Every row comes from one small tree of marks. Brackets hold a mark, then the marks that hang from it, in alphabetical order. Every link used is in the known rows. Which tree was each row made from?
Known rows:
{sifufi {duli dofo soro}}: -0.118	0.005	0.571	0.255	0.536	1.091	0.455	-0.678	0.551	-0.056	-1.451	-1.475	0.108	0.707	0.004	-0.537	-0.292	-0.323	1.519	1.098	-0.238	0.458	-0.684
{sifufi {duli {soro soze}}}: -0.549	-2.662	-0.575	2.258	0.513	0.995	1.168	-5.779	-0.143	1.466	-0.048	-1.092	0.612	-0.489	-0.222	-1.798	-0.502	0.249	-0.060	0.908	-0.817	-0.493	-0.992
{sifufi duli}: 0.174	0.858	0.512	-0.303	0.847	-0.278	-0.247	-3.386	-0.769	2.308	-2.603	0.380	0.431	-0.644	-0.296	-2.587	-0.449	-0.536	0.952	0.477	1.002	-1.975	-0.985
{neda duli}: 0.674	3.646	-0.189	-0.427	-0.068	-0.042	2.956	-0.797	-0.714	1.123	-0.935	0.499	0.111	-1.281	-0.384	-0.351	-0.243	-0.509	0.921	-0.083	0.323	-0.411	0.107
{sebup {duli dofo sifufi {soro soze}}}: -0.060	-1.460	-0.306	1.361	-0.561	1.431	1.088	-1.276	2.813	-1.319	3.124	-2.200	0.400	0.058	-1.122	1.028	-0.978	-0.442	0.330	-0.242	-2.024	1.667	1.029
{duli sifufi}: 0.882	0.994	2.226	-0.943	-0.757	-1.067	-1.773	0.643	0.169	0.911	-1.700	1.318	0.037	-0.562	-0.682	-0.776	-0.307	-0.780	0.646	-1.000	1.055	-0.491	0.744
{sebup {duli dofo soro}}: 0.139	1.409	0.472	-0.696	0.355	2.117	1.938	0.219	1.291	-0.310	1.860	-1.227	0.382	-0.378	-0.405	1.298	-1.554	-0.727	1.346	0.636	-2.010	1.252	0.436
{lusas {sifufi {duli sebup}} teko}: -0.064	0.114	-1.806	-0.007	1.030	-2.089	-0.879	-0.094	-2.214	0.801	-1.473	0.911	-0.201	0.414	0.892	-2.003	-0.356	1.046	-0.410	0.552	3.193	-3.443	-0.422
{misot {lusas sifufi teko} zove}: 1.117	1.775	-5.980	-2.974	1.948	-2.437	0.561	-2.494	-2.998	1.220	-2.982	4.807	0.486	-1.675	1.718	-0.307	0.468	0.768	-3.689	-0.923	-0.011	-1.611	-0.662
{duli dofo sebup {soro soze}}: -0.752	-0.763	1.224	1.697	-0.656	1.462	1.534	2.847	1.558	-1.666	4.003	-2.186	-0.002	1.109	0.479	1.030	0.332	0.325	0.234	0.247	-2.382	1.612	0.202
{misot {lusas teko} zove}: 1.199	2.606	-5.304	-2.389	1.547	-1.849	0.157	-1.530	-3.110	2.152	-1.780	3.174	0.614	-1.234	1.535	-0.989	0.175	0.570	-2.641	-1.221	-1.101	-1.013	-1.726
{dofo {duli sebup soro}}: -0.594	-1.103	2.134	0.743	-1.110	0.533	-0.591	1.686	0.397	-0.495	1.086	0.022	-0.580	0.200	-0.337	1.900	0.602	-0.090	1.062	0.898	0.205	0.600	-0.677
{soro soze}: 0.122	0.157	0.508	1.213	-0.095	0.282	1.403	-3.227	0.596	1.696	0.865	0.857	0.943	-1.503	0.024	-1.507	0.057	-0.447	-0.641	-0.063	-2.317	-0.731	-0.120
{zove {misot lusas}}: 0.189	1.593	-2.366	-1.482	0.905	-0.030	-0.897	0.418	-2.442	2.605	-1.888	1.658	0.395	-1.708	0.813	-3.147	0.664	-0.389	-2.567	-0.422	-1.316	0.050	-0.239
{lusas sifufi teko}: 0.987	1.250	-1.430	-0.467	0.638	-2.008	0.794	-1.443	-1.652	1.170	-1.737	3.336	0.340	-1.144	0.939	-1.531	-0.522	0.160	-1.455	0.241	0.875	-2.268	0.418
{sifufi {duli soro}}: -0.244	-0.889	0.961	0.089	0.727	0.773	-0.235	-3.152	-0.831	1.570	-1.925	-0.494	0.257	-0.229	-0.244	-1.182	-0.564	-0.080	1.157	0.851	0.687	-0.611	-0.888
{sebup {duli soro}}: 0.086	0.638	0.424	-0.755	0.633	1.744	1.227	-2.580	0.004	1.215	1.506	-0.145	0.511	-1.307	-0.655	0.668	-1.678	-0.354	1.219	0.491	-1.710	0.157	0.370
{neda {duli dofo sebup sifufi soro}}: 0.035	1.537	2.317	0.016	-1.365	0.577	0.797	5.416	1.026	-3.118	1.491	-2.692	-1.265	2.039	-0.592	2.701	0.193	0.250	2.216	-0.732	1.821	2.371	1.220
{soze soro}: 0.575	2.666	1.996	-0.982	1.140	0.135	-0.709	-0.564	1.003	2.393	0.154	0.842	0.693	-0.752	-0.318	-1.419	-0.833	-1.822	0.673	0.683	-1.595	-0.170	-0.665
{lusas {sifufi {duli soro}} teko}: 0.272	-1.420	-2.346	0.618	1.336	-1.111	-0.087	-3.720	-2.161	1.134	-2.342	1.425	0.127	-0.074	0.635	-1.428	-0.949	1.001	-0.805	1.219	2.286	-2.046	-0.443
{misot lusas}: 0.047	2.395	-0.498	-1.617	0.428	-0.335	1.407	0.778	-1.047	1.347	-1.167	1.820	0.379	-1.228	0.553	0.460	0.581	-0.472	-1.114	-0.590	-0.385	-0.436	-0.433
{duli dofo sifufi}: 0.917	1.491	2.080	-0.619	-0.970	-0.657	-1.191	2.308	1.509	-0.771	-1.341	0.323	-0.100	0.450	-0.344	-0.355	0.004	-1.083	0.881	-0.881	0.246	0.541	1.052

Write each row's tree:
-0.729	-3.904	1.276	2.503	-1.987	-0.133	-1.960	0.115	1.961	-1.769	2.567	-0.797	-0.756	0.666	-1.091	1.674	0.864	0.168	0.075	0.049	0.260	1.019	0.074 -> {dofo {duli sebup sifufi {soro soze}}}
0.803	0.719	-6.980	-2.514	2.430	-2.637	-0.084	-4.991	-3.243	1.828	-4.593	3.677	0.438	-1.131	1.383	-1.403	0.405	1.018	-3.042	-0.297	1.427	-2.806	-1.576 -> {misot {lusas {sifufi duli} teko} zove}
-0.378	1.373	1.328	0.023	0.386	0.162	-0.316	2.707	0.456	-0.023	-0.553	-1.778	-0.247	1.229	0.079	-0.787	0.373	-0.283	1.923	0.219	0.910	-1.042	-0.708 -> {sifufi {duli dofo sebup}}
-0.277	-0.352	-1.094	1.409	0.315	2.512	3.213	-2.463	2.047	-0.430	3.838	-1.900	0.883	-0.689	-0.439	0.813	-1.132	-0.429	0.311	0.652	-3.608	1.271	0.307 -> {sebup {duli dofo {soro soze}}}
0.728	1.621	1.377	0.082	-1.249	0.601	1.433	2.032	1.119	-2.354	-0.192	-1.575	-0.725	0.953	-0.759	1.787	-0.224	-0.300	1.515	-0.454	1.212	2.382	1.159 -> {neda {duli dofo sifufi soro}}
-0.255	-0.997	3.964	-0.406	-1.153	0.007	-2.595	3.358	-0.149	-0.925	0.767	-0.839	-0.614	1.236	-0.475	1.088	-0.167	0.300	1.399	-0.820	1.388	0.746	0.852 -> {duli sebup sifufi soro}
0.234	1.670	-4.759	-0.472	1.538	-1.831	1.490	0.193	-1.449	-0.304	-2.917	1.653	0.126	0.048	1.384	-0.520	0.511	0.668	-2.386	0.556	2.052	-2.007	-0.692 -> {misot {lusas {sifufi {duli dofo}} teko}}
0.604	1.778	-3.521	-4.064	1.576	-1.268	0.780	-3.245	-1.425	0.626	-3.287	4.560	0.410	-2.046	1.139	0.577	1.337	0.185	-2.882	-0.930	-0.546	-0.844	-0.013 -> {misot {lusas sifufi} zove}
-0.817	-0.362	1.622	0.377	0.211	1.278	-0.344	2.672	0.396	-0.945	0.235	-2.554	-0.372	1.881	0.138	0.337	0.050	0.312	2.028	0.835	0.734	0.314	-0.521 -> {sifufi {duli dofo sebup soro}}
-0.496	-0.068	0.532	-1.016	0.826	-0.944	-0.526	-0.738	-0.792	0.510	-1.872	0.639	-0.166	-0.018	0.335	-0.753	0.337	0.426	0.286	0.523	2.719	-2.638	0.215 -> {lusas {sifufi {duli sebup}}}
-0.188	-0.358	3.346	-0.344	-1.281	0.396	-1.833	5.974	1.313	-2.543	1.288	-1.764	-0.803	2.163	-0.101	1.744	0.205	0.014	1.659	-0.550	0.772	1.857	1.101 -> {duli dofo sebup sifufi soro}
-0.316	-2.125	2.522	0.549	-1.972	-0.373	-2.974	2.641	1.046	-1.568	0.530	-0.247	-1.071	1.051	-1.113	2.244	0.611	-0.161	1.357	-0.010	1.876	0.928	0.098 -> {dofo {duli sebup sifufi soro}}
0.126	0.897	-4.867	-0.671	1.757	-2.195	0.901	-2.053	-2.784	1.351	-3.592	2.498	0.185	-0.698	1.124	-1.154	0.212	0.850	-2.566	0.224	2.757	-2.953	-0.927 -> {misot {lusas {sifufi duli} teko}}
-1.152	-1.897	0.473	2.371	0.097	1.446	0.795	0.265	1.085	-1.125	2.251	-3.310	0.008	1.554	0.224	-0.257	0.272	0.634	0.734	0.867	-1.004	0.372	-0.794 -> {sifufi {duli dofo sebup {soro soze}}}
-0.553	-2.079	2.125	1.717	-1.526	0.633	-0.993	3.093	2.212	-2.677	3.149	-2.498	-0.504	1.872	-0.167	1.204	0.473	0.277	0.408	-0.634	-0.692	1.960	1.091 -> {duli dofo sebup sifufi {soro soze}}
0.041	-0.582	2.728	-0.053	-1.800	-1.417	-2.805	3.038	1.168	-0.779	-0.517	0.507	-0.888	0.508	-1.159	1.015	0.765	-0.661	1.034	-0.450	2.066	-0.359	0.170 -> {dofo {duli sebup sifufi}}
0.478	-0.096	2.699	-0.262	-1.166	0.348	-1.037	2.366	1.509	-1.432	-0.413	-0.475	-0.263	0.924	-0.383	1.033	-0.119	-0.595	1.141	-0.414	0.301	1.948	1.030 -> {duli dofo sifufi soro}
0.430	0.246	1.284	-0.669	-0.460	1.327	-0.245	0.743	1.891	-1.285	1.432	-1.467	-0.110	0.326	-1.127	1.528	-1.344	-0.739	1.551	-0.269	-0.263	1.644	1.298 -> {sebup {duli dofo sifufi soro}}
0.200	1.251	3.174	-0.633	-1.229	-0.604	-2.116	5.823	1.464	-1.546	0.555	-0.963	-0.578	1.622	-0.180	0.675	0.546	-0.579	1.373	-1.106	1.253	0.446	1.074 -> {duli dofo sebup sifufi}
-0.357	0.875	2.671	-0.196	-0.384	1.394	0.339	4.982	0.718	-1.537	1.826	-1.620	-0.375	1.440	0.546	1.488	0.153	0.076	1.608	0.201	-0.975	1.489	0.344 -> {duli dofo sebup soro}
0.077	-2.020	1.539	1.742	-1.309	0.571	0.004	-0.118	2.336	-1.781	1.483	-1.244	0.086	0.616	-0.269	0.522	0.111	-0.295	0.036	-0.320	-1.624	2.057	0.875 -> {duli dofo sifufi {soro soze}}
-0.086	-3.819	0.405	2.535	-1.862	-0.171	-1.192	-3.293	2.076	-0.920	0.343	0.445	-0.103	-0.522	-1.242	0.947	0.513	-0.369	-0.526	0.362	-0.742	1.132	-0.165 -> {dofo {duli sifufi {soro soze}}}
0.853	1.738	-4.721	-0.504	1.181	-1.225	-1.111	1.195	-3.900	3.079	-1.297	1.964	0.493	-1.186	1.351	-4.091	-0.100	0.438	-3.278	-0.321	-0.767	-0.704	-1.037 -> {zove {misot {lusas teko}}}
-0.105	-2.328	0.046	1.003	-0.503	1.159	0.069	-4.013	1.454	0.103	2.720	-1.157	0.536	-0.839	-1.459	0.548	-1.390	-0.307	0.066	-0.295	-1.143	0.545	0.814 -> {sebup {duli sifufi {soro soze}}}
-0.596	-2.908	2.111	1.660	-1.236	0.203	-1.384	0.881	0.735	-1.106	2.719	-1.537	-0.338	0.897	-0.482	0.918	0.075	0.582	0.258	-0.770	-0.083	0.942	0.776 -> {duli sebup sifufi {soro soze}}
-0.387	0.636	-3.932	-3.371	2.063	-1.396	-0.589	-1.871	-1.986	0.205	-3.106	2.255	-0.219	-0.385	0.909	0.171	1.503	0.826	-2.017	-0.634	1.791	-2.120	-0.808 -> {misot {lusas {sifufi {duli sebup}}} zove}
-0.880	-1.868	1.649	1.705	-0.377	1.155	0.731	0.065	0.290	-0.052	3.538	-1.442	0.122	0.191	0.141	0.263	0.107	0.658	0.092	0.095	-1.757	0.578	-0.041 -> {duli sebup {soro soze}}
-0.726	-0.156	0.110	1.835	-0.475	1.244	3.452	0.278	-0.285	-0.885	3.673	-2.340	-0.297	0.177	-0.129	1.213	0.108	0.796	0.525	0.031	-0.624	1.080	0.031 -> {neda {duli sebup {soro soze}}}
-0.778	-0.975	1.700	0.157	0.388	0.774	-1.069	0.463	-0.992	0.613	-0.261	-1.790	-0.270	1.037	-0.058	-0.208	-0.285	0.478	1.710	0.705	1.472	-0.656	-0.797 -> {sifufi {duli sebup soro}}
0.135	1.274	-3.356	-2.258	1.145	-0.684	-0.362	-0.219	-2.167	1.652	-2.927	3.285	0.117	-2.006	1.103	-2.611	1.012	0.004	-3.654	-0.111	-0.238	-0.558	0.688 -> {zove {misot {lusas sifufi}}}
-0.299	-2.510	-0.128	2.372	-1.034	0.635	1.251	-4.191	1.441	0.058	1.262	0.517	0.325	-1.252	-0.652	0.451	0.499	-0.293	-0.604	1.180	-2.321	0.740	-0.913 -> {dofo {duli {soro soze}}}
